Each row was made from one small tree. The marks that hang from a mark follow it in brackets, in alphabetical order. Every link used is in the known rows. Write each row's tree.
Known rows:
seluz[kudeb[tirag] mefu niridib[gizep[kesad]] tuvu]: [-24.9   1.8 -31.4  32.1 -51.2  63.1 -36.1  -5.7 -12.7 -19.4  66.7  20.0
  64.6  29.3  18.2  11.4  26.7  39.6   2.0 -40.7   7.6  54.6  28.7  -5.2
  41.7]
seluz[kudeb[tirag[pevigu] zazos] mefu niridib tuvu]: [-42.2 -10.0 -33.5 -11.2 -35.8  63.5 -48.4   9.2 -16.2 -29.1  57.4  34.2
  79.6  33.6  26.1  13.2  28.3  13.4 -25.4 -43.5   2.1  33.5  34.5 -17.1
  40.3]
tirag[kudeb[seluz] pevigu]: [  4.6 -28.5  10.0 -47.0  -6.8  -1.6 -31.3   1.0 -13.5   0.5  20.5  -6.8
  34.0   4.8  20.1 -14.3  29.4  -3.6  -4.4  15.8   3.8   6.7   2.2 -27.1
   2.4]
buni[niridib[gizep seluz[kudeb[tirag] mefu tuvu]]]: [ -9.9  -7.5 -37.3  21.7 -34.6  52.1 -35.1  -8.7 -29.7  -6.2  67.6  39.2
  40.5   2.1 -22.0   7.0  26.9  39.9  -8.9 -29.8   5.9  64.0  10.3  -7.7
  42.0]
seluz[kudeb[zazos] mefu]: [-12.2  -3.4 -20.3  -0.7 -11.0  39.8 -34.2   5.7  -0.2  -6.3  16.2  20.3
  24.8  -3.3   8.0  12.7  22.2  13.5 -12.0 -27.6  11.5   2.7  11.8  -8.1
  27.9]
kudeb[seluz[mefu niridib tuvu] tirag zazos]: [-25.6  -9.9 -46.2  -4.4 -47.4  58.9 -45.9 -24.1 -26.5 -14.3  18.3  47.0
  51.8  28.8  -3.9   5.3  34.4   3.1 -27.4 -30.8   0.5  42.5  34.2 -40.3
  17.3]
seluz[kudeb mefu]: [-18.8   3.2 -16.9  17.5  -8.5  18.0 -19.1  13.6  10.1  -4.4  30.8   5.8
  18.0  -6.7   9.5   8.7  13.1  11.9  -2.6 -28.0   4.3   9.0  10.5  -5.5
  23.8]
kudeb[seluz[mefu] tirag[pevigu] zazos]: [ -9.2 -27.9 -17.3 -40.0 -30.7  36.5 -45.9 -12.6 -34.7  -6.2 -25.0  42.2
  45.0  19.0   7.2  10.9  36.5  -1.4 -41.5  -0.6   4.4  22.0  29.3 -52.7
  12.3]
kesad[pevigu]: [  1.9   2.3   8.3 -14.3   0.6  -2.4 -17.7  -3.7 -12.9  -5.6 -19.0  12.9
  21.6   0.1  -5.4  -8.9   3.1  -8.9  -7.1  -1.9   1.6  -7.3  -1.7  -5.5
  -1.7]
gizep[kesad[pevigu] niridib[buni] seluz[mefu tuvu]]: [  4.4 -33.8   4.7  -8.4 -15.2  27.0 -28.3 -54.2 -51.2  -6.3 -18.6  14.5
  66.0  18.7  11.0  -0.9  11.7   7.5   9.2 -24.6  -4.1  44.8  33.2 -40.2
  41.8]
tirag[kudeb[seluz[niridib]]]: [ -5.6 -12.2 -12.0 -22.7 -21.7   5.4 -31.2  -9.6   0.4  -1.4  49.4  -2.1
  29.4   8.7   8.1 -20.4  34.2  -2.3   5.6  -2.7  -2.2   8.8  -7.7 -24.9
   6.6]
kudeb[tirag]: [ -1.1 -11.5  -6.6  -0.9 -11.8  15.8  -7.2  -0.9  -4.7  -5.6  -6.5  13.8
   8.7   6.1   6.5  12.6   2.7  -1.0 -14.4   3.9   1.8   4.0  13.4 -17.9
  -1.6]
gizep[kesad niridib]: [ 18.8 -19.6  20.2 -17.4  -6.0  11.1   8.9 -24.2   0.1  -2.0 -16.4 -10.4
  21.4  18.2  13.9   2.9   4.6   4.3  18.6   5.4 -13.8   6.8  12.0 -31.8
  17.6]
kesad[gizep[seluz] pevigu]: [  9.7  12.5  16.2 -29.7 -15.3 -11.3 -55.5 -18.8 -36.8   3.0 -33.7  16.9
  46.6 -11.1   3.4 -13.1   3.9 -15.1  -3.9 -11.9  18.2   9.4  -6.6  -7.0
  20.3]
gizep[kesad[pevigu] niridib[buni] seluz[tuvu]]: [ 20.9 -34.4  16.5 -18.0 -11.7  23.6 -26.7 -58.8 -50.7  -5.5 -23.9   5.9
  55.7  19.0  11.3  -4.1   5.6   4.7  15.6  -7.0  -3.1  31.7  23.6 -26.5
  31.2]
seluz[mefu niridib[buni gizep[kesad[pevigu]]] tuvu]: [-23.3  -0.7 -20.4  22.9 -30.2  29.1 -29.9 -32.3 -57.8 -14.2  39.0  28.1
  63.2  31.5 -10.7 -20.9  21.3  29.9   2.1 -36.0   8.3  50.7   8.6  14.9
  20.1]
tirag[kudeb[seluz[mefu niridib tuvu] zazos] pevigu]: [-27.8 -25.4 -22.0 -44.3 -28.0  36.4 -52.4  -5.3 -24.2 -16.1  56.8  19.6
  76.7  30.0  17.7 -15.5  45.4   3.1 -13.0 -24.5   2.2  37.0  19.4 -32.6
  27.4]
seluz[kudeb tuvu]: [ -9.4   3.9 -11.3  19.8  -9.8  29.2 -15.1   7.8   2.5  -6.6  39.5  -1.6
  20.4   0.2   9.2   6.5   0.5  13.7   8.8 -20.9   5.5  13.6  13.6  17.8
  15.2]
gizep[kesad niridib[buni] seluz[kudeb[zazos] tuvu]]: [ 21.6 -38.8  -0.9 -11.4 -19.4  60.8 -37.7 -55.8 -38.6  -3.8   3.6   6.2
  47.5  14.8  26.1  13.3  19.1  26.2  17.0 -16.2   6.5  27.9  27.4 -16.0
  50.9]
gizep[kesad[pevigu] seluz]: [ 23.3 -14.2  24.9 -27.1 -15.9   5.1 -31.5 -14.7 -14.4  -3.6 -43.9   1.0
  34.8   1.3  13.2  -1.3   8.7  -1.8   5.1   2.4   0.5  11.1  14.3 -32.7
  29.3]
kudeb[seluz[niridib tuvu] tirag]: [-15.9  -4.0 -31.5   4.8 -43.5  34.0 -27.1 -22.0 -19.6  -9.0  28.8  24.7
  34.4  25.1  -1.2  -2.0  18.4  -0.7  -9.9 -14.1  -5.6  36.2  22.3 -25.2
   2.8]
buni[niridib[gizep[seluz[tuvu]]]]: [ 10.7  -8.2  -2.2  -4.7 -10.2  18.1 -21.6 -21.8 -10.3  -1.9  15.8  12.9
  29.5   4.9 -19.4   1.0   4.4  21.3  12.9  -4.1  -1.2  50.7   5.7   5.3
  32.1]
tirag[kudeb pevigu]: [ -3.8 -25.5  17.6 -40.2   7.5  -5.5 -13.4  18.0  -2.3  -8.0  31.9 -14.7
  33.3   6.4  26.6  -8.6  14.3  -2.3  -0.5  11.2   2.3  -1.9  -0.2  -9.7
   7.7]
kudeb[seluz[mefu niridib tuvu] tirag[pevigu] zazos]: [-30.8 -16.8 -35.3 -26.6 -45.9  51.8 -49.1 -16.9 -37.4 -17.8  21.7  44.1
  71.6  39.1   7.3   1.9  37.2   2.3 -34.1 -26.9  -2.0  44.9  35.8 -42.4
  21.7]

Which tree is each row?
[-15.3 -17.1 -41.8  29.9 -26.0  35.1 -30.5 -19.9 -50.2   2.9  48.8  28.9
  11.8  -9.9   3.4   7.4  26.4  25.6 -21.9 -25.2  14.7  27.7   6.3 -12.4
  23.0] -> niridib[buni seluz[kudeb[tirag] mefu]]
[-14.9 -26.6 -23.4 -27.8 -34.0  49.5 -45.8 -13.6 -42.3 -10.6 -10.9  42.3
  56.9  24.8   6.0  12.1  29.7   2.8 -37.2 -12.4   5.7  39.6  43.0 -42.7
  14.1] -> kudeb[seluz[mefu tuvu] tirag[pevigu] zazos]
[-20.2  -8.8 -31.0 -34.7 -48.0  46.0 -63.8 -30.8 -48.5  -8.2  15.2  49.4
  63.7  36.6  -0.3  -2.9  50.0  14.8 -36.3 -14.5   8.3  39.1  10.6 -32.1
  19.6] -> kudeb[seluz[mefu niridib[gizep]] tirag[pevigu] zazos]
[-47.9  -4.6 -30.1   7.3 -33.7  42.5 -33.9  15.9  -6.8 -27.3  74.9  20.0
  72.8  29.6  27.1   9.6  19.5  12.3 -13.8 -43.4  -4.6  39.9  34.7 -14.8
  35.4] -> seluz[kudeb[tirag[pevigu]] mefu niridib tuvu]
[-16.9  -8.8 -35.9  33.5 -12.5  16.8  -6.4 -26.7 -63.3   6.9  44.1  19.2
   8.3  -2.9 -15.0  -9.7  10.8  21.1  -8.1 -28.9   7.6  44.6   4.5   5.7
  13.6] -> niridib[buni seluz[mefu tuvu]]
[-21.0  -3.5 -31.6   1.2 -35.5  30.5 -47.7 -20.5 -22.7  -3.8  77.9  13.0
  56.3  18.7  -1.1 -19.2  41.2  20.8   4.1 -27.4   8.5  51.7   1.6  -7.1
  19.4] -> tirag[kudeb[seluz[mefu niridib[gizep] tuvu]]]
[-14.2 -21.1 -39.4 -15.4 -29.4  36.7 -61.2 -44.3 -53.2   1.9  57.9  32.9
  44.0  16.9  -8.9 -21.6  57.4  25.0 -13.1 -17.7  21.3  30.4 -13.7  -7.1
  14.3] -> tirag[kudeb[seluz[mefu niridib[buni gizep]] zazos]]
[-30.2 -29.7 -39.4 -23.9 -36.1  36.8 -48.5 -33.6 -57.0 -10.1  16.3  50.3
  52.3  34.3   2.9  -4.4  45.2   5.0 -40.4 -17.0   4.2  30.0  19.3 -38.3
  13.1] -> kudeb[seluz[mefu niridib[buni]] tirag[pevigu] zazos]
[  8.8  -8.2  -1.0  -5.4 -13.6   9.1 -51.1 -51.2 -45.0   9.3  15.7   6.6
  41.8  -6.5  18.9  -2.8  10.7   7.9  15.3 -21.6  17.2  15.7  -7.3   0.8
  35.3] -> kesad[gizep[niridib[buni] seluz[kudeb]]]
[  9.5 -14.4 -15.1   6.4  -7.9  18.8 -18.8 -49.2 -47.3  11.4  45.6   6.3
   9.4  -3.9   1.6  -8.1  18.6  19.8   8.5 -12.9   2.8   9.7 -16.4  -0.5
  22.6] -> gizep[niridib[buni seluz[kudeb]]]
[-39.4  -3.9 -48.8  26.0 -21.6  53.8 -34.9 -15.3 -29.3 -15.8  71.4  29.6
  44.6  18.2   2.0   0.0  23.3  24.4  -6.7 -52.4   9.4  29.6  14.4  15.8
  30.1] -> seluz[kudeb[zazos] mefu niridib[buni] tuvu]
[ -4.2 -10.5 -20.0  16.4 -12.1  11.6 -34.2 -41.9 -49.7  10.2   9.1  16.3
  15.5  -2.6  -4.3   1.0  18.4  24.9  -5.3 -16.0  17.4  38.8  -1.4   5.5
  23.4] -> niridib[buni gizep[seluz[mefu]]]
[-36.9   9.5 -29.4  22.2 -18.4  18.2  -5.8   1.1  -1.9 -13.9  50.7  10.3
  36.9  19.4  -0.7  -4.5   6.7   5.1   1.7 -40.6  -8.7  35.3  16.1  -2.9
  20.5] -> seluz[mefu niridib tuvu]
[ 14.4  -1.3 -10.5  20.4 -31.0  39.2 -45.9 -40.8 -80.5   2.7  40.2  19.2
  38.0   2.6  -9.3 -18.7  24.2  45.7   6.9 -17.8  23.3  39.2  -8.2  30.9
  26.1] -> niridib[buni gizep[kesad[pevigu]] seluz[kudeb tuvu]]
[ 16.6  -8.3   3.7 -15.7  -6.1   4.8 -21.4 -21.8  -4.0   2.7   1.6  12.9
  16.8  -1.9 -18.4   0.6  10.8  17.4   9.5   5.0  -1.3  33.8  -6.8  -4.7
  29.8] -> buni[niridib[gizep[seluz]]]
[ -3.6 -12.7 -13.3 -12.3 -40.0  21.7 -40.5 -17.4 -14.8  -1.1  50.4   3.7
  49.2  19.5   9.2 -18.8  49.9  24.4  10.2 -13.4   7.3  39.3   0.5 -31.0
  26.1] -> tirag[kudeb[seluz[mefu niridib[gizep[kesad]]]]]
[-17.5 -18.5  -7.2 -33.8 -24.3  12.0 -33.7  -2.5 -16.2 -11.2  66.1  -4.4
  59.9  25.6  19.2 -23.5  30.0  -0.5   3.3  -7.8  -4.3  30.7   8.7 -16.0
  13.9] -> tirag[kudeb[seluz[niridib tuvu]] pevigu]
[  1.3 -13.2 -15.3 -12.3 -18.8  51.5 -38.3  -0.1  -4.3 -10.3   2.9  24.9
  23.3   3.0  14.5  20.5  18.5  10.1 -20.0  -7.8  14.5  -5.7  15.8 -11.1
  16.4] -> seluz[kudeb[tirag zazos]]
[  6.7 -18.5 -15.9   9.8  -7.0  18.7  -2.6 -57.9 -64.3   7.6  34.2  10.0
  12.6   9.6 -10.6 -12.8   6.1  14.1   7.7 -11.2  -2.9  32.4  -5.1   0.4
  11.3] -> gizep[niridib[buni seluz[tuvu]]]
[ -3.2  12.2  -4.5 -14.1 -23.2   9.6 -45.9 -39.8 -69.0   2.0  10.1  30.7
  70.7   3.1 -11.4 -21.9  11.9  -4.4  -2.4 -40.3   6.8  40.1  -2.1 -18.1
  27.1] -> kesad[gizep[niridib[seluz[mefu tuvu]]] pevigu]
[ -8.6   1.6 -28.2 -13.1 -34.1  38.9 -36.5 -28.6 -22.8  -6.0  20.3  24.5
  33.2  22.9  -9.2 -10.2  24.6   3.0  -6.0 -18.0  -1.2  26.1   9.9  -9.3
   9.5] -> kudeb[seluz[niridib tuvu] zazos]
[  3.0 -15.9 -25.6  10.0 -50.2  32.9 -34.2 -52.5 -53.8   1.3  19.0  28.9
  25.6  30.2  -4.4 -10.1  36.5  28.9  -5.9   2.5   9.0  38.0   3.3 -12.1
   3.3] -> kudeb[seluz[niridib[buni gizep[kesad]]] tirag]
[ -4.8 -10.6 -34.9  -3.3 -31.7  56.2 -48.4  -8.3 -31.6  -1.6  22.8  37.6
  25.7  -7.2   6.5  15.0  34.3  19.2 -29.8 -25.8  14.6  18.3  11.1 -29.9
  35.3] -> niridib[seluz[kudeb[tirag zazos] mefu]]
[ 19.0 -24.5   5.4  -7.0 -15.6  21.8 -14.3 -58.8 -75.4   1.3   2.8  13.6
  40.6  16.7  -6.5 -21.0  11.8  14.4   9.1  -8.4  -2.8  31.6   4.7 -16.3
  19.8] -> gizep[kesad[pevigu] niridib[buni seluz[tuvu]]]
[ -0.4 -12.3 -14.4  -8.4 -30.2  41.8 -36.0  -7.3 -38.6  -8.8  66.2  29.6
  49.6  11.3  -9.0   0.5  22.6  37.0  -7.5  -8.0   3.2  55.0   2.9   4.9
  36.3] -> buni[niridib[gizep seluz[kudeb[tirag[pevigu]] tuvu]]]
[-26.4 -22.5 -26.1 -16.6 -23.7  44.9 -43.5 -13.4 -36.2 -18.8  48.2  31.8
  49.1  26.9  20.8   3.6  29.7  15.6 -24.4 -16.5   8.4   5.7   7.6   1.9
  21.3] -> seluz[kudeb[tirag[pevigu] zazos] niridib[buni]]
